Known rows, with every way that one mark hangs from another
Z695(Z124): [ 0.25  0.00 -0.38 -0.11 -1.95 -1.88 -0.05 -0.07 -0.66 -0.30 -1.17 -0.07
  0.77  1.55  0.97 -0.54  0.77  0.07 -0.30 -0.54  1.25 -0.21  0.91 -0.13
 -0.49]
Z354(Z695): [ 0.38  0.33  0.41 -0.56 -0.48 -1.82 -0.02  1.04  1.81  0.76 -0.11  0.11
  0.17 -1.18  1.52 -0.10 -0.15 -0.87  0.65  0.55 -0.23 -0.02 -0.34  0.27
 -0.38]
Z354(Z483 Z695(Z124(Z536(Z571(Z158(Z794(Z860))))))): [ 0.87  0.50  0.31 -1.74  0.01 -0.31 -0.16  0.45 -1.81  1.10 -1.89  0.82
  2.73  0.54  3.99  0.76 -0.02 -2.08  0.52  0.26  0.60  0.77  0.22  0.75
 -0.31]
Z158(Z794(Z860(Z501))): [ 0.18 -0.25 -0.43 -0.23  0.20 -4.02  0.55  0.67 -1.54 -0.48 -0.55 -0.57
  2.04  0.47  1.58  0.43 -0.37 -2.42  0.45 -0.23 -1.90  2.04  0.03 -0.99
  0.65]
Z158(Z794(Z860)): [ 0.04 -0.29 -0.71 -0.38  0.00  0.00  0.30  0.53 -1.40 -0.38 -0.39 -0.66
  1.93 -0.13  1.32 -0.19  0.03 -2.64  0.29 -0.72 -2.01  1.78  0.28 -0.72
  0.53]
Z536(Z124(Z695) Z571): [-0.22  0.35 -0.45 -2.72  0.58 -6.07  0.56 -1.43 -1.48  0.18 -1.75  0.49
 -1.51  0.75  1.91  2.13  0.03  0.69 -0.15  0.64  0.03  0.38  0.88  0.42
  0.06]
Z536(Z124 Z571(Z158(Z794(Z860(Z501))) Z695)): [ 0.44  0.71 -0.50 -2.89  1.18 -4.37 -0.28 -0.93 -1.17  1.18 -2.05  0.65
 -0.77  0.46  1.40  1.43 -0.45 -0.98  0.10 -0.17 -0.86  1.72  0.46  0.19
  0.13]
Z124(Z536(Z571(Z158(Z794))) Z695): [ 0.82  0.55 -0.15  0.25  2.59 -1.06  0.74 -0.41 -6.38 -0.80 -1.25 -0.56
 -0.15  1.94  1.39  3.00 -1.70  0.41 -0.84  1.14 -0.32  1.35 -0.47 -0.31
 -0.07]
Z366(Z419): [ 0.24  0.72  0.55  0.15  2.82 -0.57  0.46  1.04  0.08 -0.59  1.06  0.29
  0.18 -0.26 -0.54  0.40  0.19  0.55 -0.05  0.56  1.08 -0.28  0.05  0.53
  0.84]
Z483(Z124(Z536(Z571) Z695)): [-0.20 -0.05 -0.21 -0.15  2.15 -3.29  0.88 -0.43 -3.78 -0.18 -0.85 -0.56
 -0.86  1.21  3.78  2.00 -1.79 -0.14 -0.91  0.54  1.58 -0.01  0.24  0.06
  0.06]
Z536(Z124 Z571(Z158(Z794))): [ 0.02  0.49 -0.49 -2.71  1.03 -2.72 -0.14 -2.22 -0.75  1.58 -1.59  1.13
 -1.00 -0.06  0.85 -0.19  0.00 -0.81 -0.02  0.61 -1.50  1.05  0.85  0.74
  0.12]
Z124(Z536(Z571(Z158)) Z695): [ 0.71  0.64  0.02  0.07  2.52 -0.92  0.63 -0.46 -5.94 -0.84 -1.00 -0.39
 -0.92  2.04  0.91  3.01 -1.67  1.13 -0.98  0.91  0.43  0.74 -0.42 -0.30
 -0.02]
Z124(Z536(Z571) Z695): [ 0.50  0.38  0.13 -0.07  2.63 -1.69  0.86  0.33 -6.17 -1.17 -1.02 -0.59
 -0.72  2.05  1.54  3.46 -1.42  1.23 -0.96  1.16  0.55  0.91 -0.35 -0.49
  0.09]
Z695(Z124(Z536(Z571(Z158(Z794))))): [ 0.66  0.23 -0.18 -0.29  0.30 -0.45  0.01  0.00 -4.23  0.06 -1.61  0.02
  0.61  2.21  1.43 -0.13  0.01 -0.21 -0.98  0.28  0.45  0.93  0.73 -0.29
 -0.25]
Z354(Z483(Z124(Z536(Z571(Z158)))) Z695): [ 0.38  0.40  0.65 -1.50  1.54 -0.58 -0.04 -0.16 -0.34  1.91 -1.11  1.08
  1.35 -0.75  4.70  1.02 -1.17 -1.83  0.53  0.90  1.23 -0.08 -0.16  1.47
 -0.26]
Z536(Z571): [ 0.23  0.46  0.34 -1.74  0.80 -1.59  0.03 -0.37 -4.28  0.19  0.73  0.54
 -1.74  0.32  0.01  0.62  0.05  0.41 -0.15  1.09 -0.36  1.01  0.28  0.27
  0.06]
Z695(Z124(Z536(Z571(Z158(Z794(Z860)))))): [ 0.56  0.25 -0.28 -0.67  0.20 -0.40 -0.03  0.20 -4.41 -0.15 -1.48 -0.04
  0.42  2.37  1.46 -0.06  0.07 -0.52 -0.99 -0.32  0.57  0.91  0.93 -0.60
  0.03]
Z536(Z124(Z695) Z571(Z158(Z794(Z860(Z501))))): [ 0.19  0.61 -0.76 -2.56  0.66 -7.93  0.48 -2.24 -1.82  0.38 -2.05  0.65
 -0.84  1.13  1.74  1.98 -0.61 -0.64  0.12  0.38 -0.92  1.18  0.72  0.14
  0.18]
Z860(Z501 Z794): [ 0.26  0.01  0.22  0.90 -0.03 -5.88  0.73 -0.64 -1.89  0.38  1.24  0.11
  0.12  0.82  0.59  1.43 -1.69  0.38  0.33  1.37  0.09 -0.49 -0.21 -0.31
 -0.56]
Z571(Z158(Z794(Z860(Z501))) Z536(Z124) Z695): [ 1.03  0.56 -0.19 -0.16  0.64 -2.97 -0.02 -0.93  1.05  1.06 -3.02  1.56
  2.23 -0.25  1.24  1.60 -1.01 -2.08 -0.22 -1.55 -0.61  3.26  0.22 -0.44
 -0.09]
Z366(Z419(Z501)): [ 0.57  0.66  0.55 -0.76  2.30 -1.55  0.21  1.67  0.65 -0.10  0.21  0.64
 -0.17  0.52  0.12  0.73  0.56  0.66  0.04 -0.33  1.16 -0.50  0.67  0.77
  1.17]

Rows
[ 1.35  0.57 -0.65  0.53  0.17  0.62 -0.47  0.66 -2.34 -0.06 -2.28 -0.71
  1.88  1.89  1.18  1.10 -1.01 -1.66 -0.36 -1.46  0.12  1.80 -0.32 -0.74
 -0.46] => Z571(Z158(Z794(Z860(Z501))) Z695(Z124(Z536)))
[ 1.03  0.52  0.41 -1.34 -0.05 -0.27 -0.14  0.32 -1.77  1.34 -2.02  0.88
  3.00  0.38  3.96  0.72 -0.11 -1.78  0.54  0.90  0.52  0.84  0.05  1.08
 -0.66] => Z354(Z483 Z695(Z124(Z536(Z571(Z158(Z794))))))
[ 0.21  0.05 -0.18 -0.49  1.75 -0.33  0.50 -1.44 -3.28  0.59 -1.51  0.34
  2.17  0.79  4.04  2.10 -1.38 -1.39  0.03  0.43  1.02  0.46 -0.03  1.15
 -0.10] => Z354(Z483(Z124(Z536(Z571(Z158(Z794))) Z695)))
[ 0.44  0.70 -0.52 -2.66  1.12 -1.45 -0.39 -1.13 -1.13  1.45 -2.04  0.68
 -0.72 -0.03  1.16  1.02 -0.27 -0.81  0.05  0.09 -1.01  1.72  0.41  0.70
 -0.25] => Z536(Z124 Z571(Z158(Z794) Z695))
[ 1.26  0.55 -0.79  0.30  0.00  3.30 -0.65  0.71 -2.29  0.05 -2.18 -0.80
  1.83  1.40  1.00  0.66 -0.76 -1.88 -0.46 -1.78  0.11  1.61 -0.13 -0.58
 -0.52] => Z571(Z158(Z794(Z860)) Z695(Z124(Z536)))
[ 0.12  0.06  0.62 -0.95  1.33 -0.66  0.12  0.47  0.91  1.64 -1.31  0.68
  2.01 -0.92  5.09  1.02 -1.02 -1.86  0.53  0.58  1.42 -0.33 -0.24  1.23
 -0.14] => Z354(Z483(Z124(Z536)) Z695)
[-0.03  0.14  0.10 -0.38  2.61  0.16  0.06 -0.13 -2.76  0.91 -0.57 -0.10
 -1.21  0.51  2.76  0.65 -1.72 -0.55 -0.99  0.23  1.41  0.13  0.10  0.21
  0.05] => Z483(Z124(Z536(Z571(Z158 Z695))))
[ 0.03  0.02  0.18 -0.15  0.08 -5.26  0.87 -1.43  1.24  0.32 -2.31  1.74
  1.11 -0.24  1.55  1.54 -0.17  0.11 -0.51 -0.29  0.54  1.45  0.89 -0.16
  0.06] => Z571(Z536(Z124(Z695)))
[ 1.17  0.87 -0.20 -1.51 -0.01 -2.63 -0.29 -0.15 -5.36  0.17 -0.73  0.16
 -0.42  1.46  0.71  1.33 -0.45 -0.84  0.00  0.05 -0.41  2.13  0.16 -0.15
 -0.40] => Z536(Z571(Z158(Z794(Z860(Z501))) Z695(Z124)))
[-0.03 -0.04  0.01 -0.77  1.76 -0.87  0.56 -0.95 -3.10  0.29 -1.32  0.38
  1.49  0.88  4.11  2.41 -1.16 -0.59 -0.08  0.42  1.74  0.04  0.09  1.03
  0.03] => Z354(Z483(Z124(Z536(Z571) Z695)))
[-0.01  0.03 -0.24 -0.65  2.63  0.09  0.14  0.10 -3.17  0.68 -0.74 -0.29
 -0.58  0.48  3.21  0.61 -1.63 -1.55 -0.86 -0.27  0.67  0.84  0.30 -0.11
  0.42] => Z483(Z124(Z536(Z571(Z158(Z794(Z860)) Z695))))
[ 0.65  0.26 -0.09 -0.54  0.32 -3.34  0.13  0.23 -4.35 -0.25 -1.63  0.00
  0.55  2.81  1.60  0.41 -0.22 -0.32 -0.87  0.02  0.60  1.09  0.74 -0.77
  0.09] => Z695(Z124(Z536(Z571(Z158(Z794(Z860(Z501)))))))
[ 0.03  0.09 -0.06 -0.48  2.78 -2.86  0.33  0.18 -3.30  0.61 -0.82 -0.26
 -0.55  0.92  3.44  1.09 -1.92 -1.37 -0.73  0.04  0.78  0.88  0.14 -0.30
  0.48] => Z483(Z124(Z536(Z571(Z158(Z794(Z860(Z501))) Z695))))
[ 0.27  0.79 -0.28 -2.80  1.03 -1.47 -0.57 -1.28 -0.55  1.44 -1.68  0.92
 -1.87  0.13  0.61  1.15 -0.20  0.19 -0.16 -0.12  0.02  0.77  0.44  0.72
 -0.22] => Z536(Z124 Z571(Z158 Z695))
[ 0.50  0.57 -0.06  0.13  0.05 -3.51  0.34 -3.16  2.08  0.99 -2.26  2.33
  0.71 -0.20  0.14  0.79 -0.68 -0.19 -0.49 -0.64  0.31  0.96  0.78  0.26
 -0.28] => Z571(Z158 Z536(Z124(Z695)))
[ 0.06  0.03 -0.43  0.10  2.22 -2.50  0.83 -0.95 -3.91  0.09 -1.04 -0.54
 -0.28  1.04  3.71  1.67 -2.02 -0.93 -0.72  0.60  0.82  0.38  0.14  0.18
 -0.06] => Z483(Z124(Z536(Z571(Z158(Z794))) Z695))
[ 0.88  0.55  0.24 -0.69 -0.28 -1.99 -0.05  0.82 -1.25  0.88 -1.39  0.13
  0.84  0.33  2.51 -0.29 -0.24 -1.26  0.02  0.82 -0.14  0.79  0.10  0.13
 -0.62] => Z354(Z695(Z124(Z536(Z571(Z158(Z794))))))
[-0.10 -0.22 -0.05 -0.17  1.49 -0.27  0.52 -0.79 -1.73  0.23 -1.45  0.18
  2.12  0.75  4.09  2.19 -1.18 -0.75 -0.04  0.01  1.91 -0.27 -0.04  0.91
  0.01] => Z354(Z483(Z124(Z536 Z695)))
[ 1.59  0.67 -0.35  0.62 -1.09  0.40 -0.23 -0.57 -1.85  0.36 -2.42  1.11
  2.68  0.58  0.87  0.83 -0.48 -2.20 -0.51 -1.99  0.10  3.27  0.54 -0.54
 -0.70] => Z571(Z158(Z794(Z860)) Z536 Z695(Z124))
[ 0.19  0.21  0.74 -1.61  1.63 -1.23  0.16  0.41 -0.71  1.70 -1.06  0.87
  1.50 -0.70  5.12  1.16 -1.03 -1.70  0.49  1.02  1.26  0.05 -0.17  1.35
 -0.17] => Z354(Z483(Z124(Z536(Z571))) Z695)
[-0.05  0.45 -0.10 -3.06  1.12 -2.62 -0.21 -0.04 -0.95  0.90 -1.67  0.55
 -1.55  0.08  1.57  1.59  0.14  0.39 -0.16  0.06  0.12  1.12  0.58  0.44
  0.03] => Z536(Z124 Z571(Z695))
[ 0.53  0.45  0.43 -0.61  3.32 -1.01  0.15  0.42 -5.20  0.13 -0.59  0.23
 -0.67  1.53  0.70  1.15 -1.29 -0.21 -0.91  0.85 -0.65  1.44 -0.22 -0.74
  0.73] => Z124(Z536(Z571(Z158(Z794(Z860(Z501))))))
[ 0.13  0.02 -0.35 -0.95  1.82 -0.18  0.40 -1.25 -3.35  0.34 -1.40  0.31
  1.96  0.88  4.06  2.06 -1.29 -1.71  0.01 -0.18  1.08  0.46  0.18  0.81
  0.19] => Z354(Z483(Z124(Z536(Z571(Z158(Z794(Z860)))) Z695)))
